Known rows, with every step that occurs
rabiki, romub: [ 6  0 -2 -2 -7  3 -2  7  8  6  0 -6 -8  5 -2  2  1 10 -1 -2  7 -3  8  1]
zumim, koro, rabiki, fakud, mosuk: [  5  -3  -2  -3 -10   6 -10   4   4   7  -2  -9 -11   8   1   3   3  23
   4  -2  10  -3   3   2]
turu, fakud, rabiki, romub, mosuk: [ 4  3  2  1 -5  9 -6 12  9  6  2 -5 -8  5 -4  4  2 16 -1  0  7 -1  7  2]
romub, mosuk, koro: [ 4 -5  2 -2 -3  0 -4  8  6  5 -1 -4 -9  5 -2  8  1 13 -2 -3  7 -4  7  1]
rabiki, romub, mosuk: [ 6 -4  1 -3 -5  4 -2 11  8  6 -1 -6 -8  4 -2  5  2 12 -3 -1  7 -2  9  1]
zumim, koro, rabiki, fakud: [  5  -1  -2  -5  -9   3  -9   4   2   7  -1  -8 -10   9   1   3   3  16
   2  -3  10  -4   2   1]
romub, mosuk, muvuz: [ 5 -6  4 -1 -3  1 -9  8  5  5  1 -4 -7  5 -3  7  2 16  2 -3  6 -1  6  2]
rabiki, fakud: [ 6  3  0 -3 -8  3 -5  5  7  8 -2 -5 -9  4 -1  3  2  6  2 -3  8 -2  6  2]
romub, mosuk: [ 5 -5  2 -2 -5  2 -3 10  6  7 -3 -3 -7  4 -2  7  2 11 -1 -3  6 -1  8  2]
mosuk, koro, rabiki, fakud: [  4   4  -2  -5  -7   2  -6   1   3   7  -1  -8 -11   8   0   3   2  12
   0  -2  13  -6   4   2]
fakud, rabiki, koro: [ 7  1  0  1 -8  5 -2  6  6  5 -1 -5 -7  4  0  3  0 24  1 -5  6 -3  5  1]
zumim, koro, rabiki, romub, mosuk, muvuz: [  5 -10   2  -3  -5   3 -12   8   2   5   3  -9  -9  10  -1   4   3  27
   0  -2   9  -4   3   1]
turu, fakud, rabiki, romub, mosuk, muvuz: [  4   2   4   2  -4   8 -12  10   7   4   4  -6  -7   6  -4   4   2  21
   2  -1   8  -1   5   2]
romub, mosuk, koro, rabiki: [ 3 -4  0 -5 -4  1 -4  6  3  6 -1 -6 -9  7 -1  7  2 17 -3 -1 11 -5  7  1]
turu, fakud, rabiki, koro, mosuk, muvuz: [ 5  2  5  3 -9  5 -9  6  5  5  5 -5 -7  6 -2  3  1 35  1 -2  9  1  4  2]
muvuz, mosuk, koro, rabiki: [  2   3   0  -3  -6   0  -4   3   6   6  -3  -6 -11   6  -1   1   2  13
  -4  -2  12  -6   9   1]
fakud, rabiki, muvuz: [ 6  3 -2  0 -7  2  2  4  3  6  1 -4 -7  4 -1  4  1 20  2 -4  7 -2  8  2]
muvuz, mosuk: [ 5  3  2  0 -7  1 -3  7  9  6 -4 -3 -9  2 -2  1  2  8 -2 -3  6 -2 10  1]
zumim, koro: [ 6 -4 -1  0 -7  0 -6  7  5  6 -1 -4 -8  7  0  4  1 16  2 -5  4 -4  5  1]
turu, fakud, mosuk: [ 4  2  0  1 -9  6 -8  8 10  6  0 -4 -9  4 -3  4  2 18  2 -1  7  0  8  3]
muvuz, mosuk, koro, rabiki, fakud: [  3   7   1  -4  -6   2  -7   1   6   7  -3  -8 -12   5   0   0   3   9
  -2  -1  14  -6   7   1]
koro, rabiki, fakud, mosuk, muvuz: [  5  -1   0  -3  -8   7 -12   1   4   6   0  -9  -9   7   0   3   3  22
   5   0  12  -1   3   3]
turu, fakud, rabiki: [ 4  8  0  2 -7  6 -5  7  7  6  0 -2 -7  6 -3  4  1 15  2 -3  7 -2  6  3]
fakud, mosuk, koro, rabiki, romub: [  3  -3  -4  -3  -7   5  -3   3   7   5   0 -10 -10   6   0   2   2  23
  -1   0  12  -5   7   1]

Rows
[  3  -1   1  -6  -5   3  -7   5   3   7  -1  -8 -11   7  -1   6   3  13
  -2  -1  13  -4   5   2] | romub, mosuk, koro, rabiki, fakud
[ 4 -4  1 -2 -3  2 -3  9  7  5  1 -7 -9  5 -2  6  1 14 -3 -2  8 -5  8  1] | rabiki, romub, mosuk, koro
[  5  -5   0  -1  -8   5 -16   2   3   5   1  -9 -10   9   1   3   3  28
   6  -2  10  -3   1   2] | zumim, koro, rabiki, fakud, mosuk, muvuz
[ 5  4 -2 -6 -8  5 -5  2  4  8 -2 -7 -9  7  0  2  3  9  0 -1 12 -3  5  2] | koro, rabiki, fakud
[  3  11   3   2  -6   2  -5   6   6   5   3  -5 -11   4  -3   1   1  21
  -1  -2   9  -5   9   2] | turu, fakud, rabiki, muvuz, mosuk, koro
[ 5 -6  2 -4 -4  4 -8  6  3  6  2 -8 -8  8 -2  4  3 20 -1  0 10 -3  6  1] | koro, rabiki, romub, mosuk, muvuz
[ 3  0 -3 -4 -6  0 -2  2  3  5 -1 -6 -9  8  0  4  1 15 -1 -2 12 -6  7  1] | mosuk, koro, rabiki
[ 6 -6  4  0 -9  0 -5  5  4  5  2 -5 -7  5  0  3  1 30 -1 -3  8  0  6  1] | rabiki, koro, mosuk, muvuz
[  4   0  -1   0  -7   4  -8   3   8   6  -1  -8 -11   4   0   4   2  16
   3  -2  10  -4   5   2] | rabiki, fakud, mosuk, koro
[ 5 -5  0  0 -9 -2 -2  6  4  6 -1 -3 -7  6  0  5  2 21 -2 -4  6 -1  7  1] | zumim, koro, mosuk
[ 6 -1  1  0 -5  6 -2  9  7  6 -1 -5 -7  4 -2  5  1 16 -1 -2  7 -2  8  2] | fakud, rabiki, romub, mosuk
[  5   0   0  -4  -8  -1  -4   5   2   7   0  -7 -11   6   0  -1   3  24
  -3  -3   9  -4   9   1] | zumim, koro, rabiki, muvuz, mosuk
[ 3  4  2  1 -3  6 -7 10  8  4  3 -7 -9  6 -3  5  1 18 -2 -1  9 -4  6  2] | turu, fakud, rabiki, romub, mosuk, koro
[  3   0  -3  -6  -6  -1   0   2   0   6   3  -8 -10   7   0   3   2  22
  -2  -2  12  -6   8   2] | mosuk, koro, rabiki, muvuz
[  4   3   2  -1  -5  -3  -1   5   6   5   1  -6 -11   2  -2   1   2  17
  -3  -3   9  -5  11   1] | rabiki, muvuz, mosuk, koro
[  3   3   2   0  -4  -1  -4   5   8   5  -2  -4 -11   3  -2   2   1  10
  -2  -4   8  -5   9   1] | muvuz, mosuk, koro
[  3  -4   0  -7  -5   0  -1   6   0   6   2  -8 -10   7  -1   6   2  24
  -4  -1  11  -5   9   1] | romub, mosuk, koro, rabiki, muvuz
[  3   1  -1   1  -7   4  -8   7  10   5   2  -5 -10   5  -3   5   1  21
   2  -1   9  -3   7   2] | turu, fakud, mosuk, koro
[ 6 -2  4  3 -8  3 -4  3  4  5  2 -5 -6  5  0  3  1 34  1 -3  8  0  5  2] | fakud, rabiki, koro, mosuk, muvuz
[  3  -3  -3  -4  -7   2  -1   2   3   6   2  -9 -10   6   0   4   2  30
   0  -1  12  -4   9   2] | fakud, mosuk, koro, rabiki, muvuz
